Each row was made from one small tree. The marks that hang from a mark follow it in brackets, in the order of their numbers. Every link used is in the known rows. Write each row's tree.
Known rows
K212(K398): -395	44	125	70	-154	14	-73	20	-89	250	4	35	91	-177	86	-196	321	215
K817(K212(K398 K796(K239(K930)))): -449	-8	-63	218	-167	3	-71	169	-343	187	101	237	35	-148	-5	-266	297	-227
K239(K796): -333	-43	134	135	-56	-118	-35	107	-124	344	167	104	262	-220	-2	-261	128	115
K817(K796(K212 K398 K930(K239))): -446	87	-81	62	-617	-110	-101	293	-261	244	-58	-141	-222	88	36	-145	242	112
K212(K796): -411	-116	63	140	-1	81	-11	151	-210	271	123	75	154	-139	-1	-100	196	108
K239(K796(K212 K398 K817 K930)): -364	-154	-119	90	-584	-189	210	179	-250	421	83	62	-77	-225	-200	-315	158	61
K212(K398(K796(K817))): -386	14	15	66	-140	75	-13	177	-69	285	85	163	-33	-147	-26	-349	302	397
K239(K796(K817)): -291	-101	49	117	-150	-49	79	160	-127	374	230	173	172	-247	-132	-347	121	141
K930(K239): -320	110	93	74	-289	16	-197	195	-122	204	51	-58	76	-74	81	-82	234	183
K796(K212 K398): -434	65	-82	104	-456	-157	-7	170	-168	357	-27	-84	70	-107	25	-136	191	85
K212(K398(K796(K817 K930(K239)))): -349	5	27	27	-405	117	-72	212	-144	186	10	88	-270	-102	-45	-264	376	393
K796(K817): -274	-63	-17	39	-279	29	47	152	-71	340	181	55	80	-138	-87	-218	121	233
K398(K796): -358	23	38	74	-75	-44	-114	193	-53	315	154	40	131	-64	57	-232	115	342
K930(K239 K796(K817)): -379	53	-41	91	-275	168	-164	295	-163	190	108	12	-88	30	-58	-158	163	289
K212(K398 K796(K817 K930)): -393	-246	26	63	-221	194	174	84	-251	241	58	157	-153	-211	-131	-197	354	185
K817(K212): -320	170	-14	19	-289	-107	-91	157	-145	320	173	147	161	-47	66	-160	69	38
K212(K398 K796(K930(K239))): -446	-90	133	104	-228	178	-80	120	-297	111	-83	45	-160	-149	44	-58	465	133
K930(K239 K796(K398 K817)): -426	74	-85	64	-376	109	-92	357	-238	166	-5	-75	-205	56	-31	-193	270	358
K930(K239(K796)): -328	68	162	153	-163	-60	-169	196	-174	247	91	61	162	-189	30	-209	229	91
K930(K796(K212(K398) K239 K817)): -484	37	-183	298	-300	119	-125	224	-181	331	18	77	25	-116	-166	-210	164	4

Write each row's tree
-245	11	-206	108	-486	-111	-9	233	-181	308	280	175	43	-94	-141	-334	27	-113 : K796(K239(K930) K817(K212))
-341	103	-134	128	-284	-164	-157	261	-201	279	272	123	67	87	-4	-359	4	-125 : K817(K212 K796(K239(K930)))
-283	-82	-56	153	-231	-48	-117	222	-90	347	167	-65	78	-75	-62	-206	37	220 : K398(K796(K239 K930))
-334	130	-160	72	-445	-170	-51	345	-273	323	105	-27	-55	118	-2	-267	75	1 : K817(K212 K796(K239 K398 K930))
-404	-51	-197	210	-546	-233	-38	181	-206	316	47	-139	33	-128	-54	-234	156	-93 : K796(K212 K239(K930) K398)
-456	159	-85	40	-245	107	-68	185	-220	245	98	280	-82	10	-40	-283	195	172 : K930(K796(K817(K212(K398))))
-578	79	-25	172	-209	54	-163	72	-168	264	-31	67	20	-63	18	-142	211	116 : K930(K796(K212(K398)))
-411	-78	-59	261	-100	23	-8	314	-284	282	16	-95	143	-137	-24	-136	257	27 : K212(K796(K239 K398))
-492	15	-93	253	-309	-103	-157	131	-179	266	67	45	5	-73	-33	-337	201	-121 : K817(K796(K212(K398) K239(K930)))
-283	31	-229	120	-375	-123	-62	332	-173	320	313	227	3	-47	-132	-420	15	35 : K398(K796(K239(K930) K817(K212)))
-320	53	-152	125	-446	-61	-22	166	-205	252	162	222	-38	-151	-99	-378	220	-99 : K796(K239(K930) K817(K212(K398)))
-398	-84	-173	230	-510	-47	-7	104	-156	304	88	89	-29	-240	-162	-316	234	-114 : K796(K212(K398) K239(K930) K817)
-392	-60	-76	74	-409	-118	-57	142	-107	385	115	31	-1	-70	-45	-161	44	187 : K398(K796(K212 K930))
-381	-92	-75	53	-574	10	96	33	-147	347	18	98	-128	-207	-138	-190	242	101 : K796(K212(K398) K817 K930)
-309	146	-19	-33	-622	52	-54	188	-237	194	17	198	-244	-84	-31	-200	333	95 : K796(K817(K212(K398)) K930(K239))
-396	58	-46	101	-517	-67	-199	238	-157	285	39	1	-102	-38	-6	-99	144	173 : K398(K796(K212 K930(K239)))
-274	126	-135	-68	-755	-69	27	322	-290	231	31	42	-270	5	-42	-192	248	138 : K796(K398 K817(K212) K930(K239))
-436	91	37	216	-401	-15	-86	195	-230	274	-19	216	11	-299	-92	-280	373	-37 : K930(K239(K796(K212(K398) K817)))
-422	-33	-177	184	-305	-115	8	299	-388	224	122	83	8	-56	-23	-257	209	-176 : K817(K212(K796(K239(K930) K398)))
-409	266	-37	178	-151	-35	-212	280	-196	279	81	159	112	14	59	-305	193	-66 : K817(K212(K398) K796(K239))
-390	81	-135	288	-242	-100	-206	302	-89	417	118	10	241	-109	-55	-186	27	20 : K398(K796(K212 K239))
-379	124	-179	101	-383	-232	-87	333	-274	253	156	22	-46	105	30	-395	109	-63 : K817(K212 K796(K239(K930) K398))
-462	-143	-205	99	-436	-15	4	120	-182	277	205	104	-121	-20	-172	-274	21	101 : K239(K930(K796(K212 K817)))
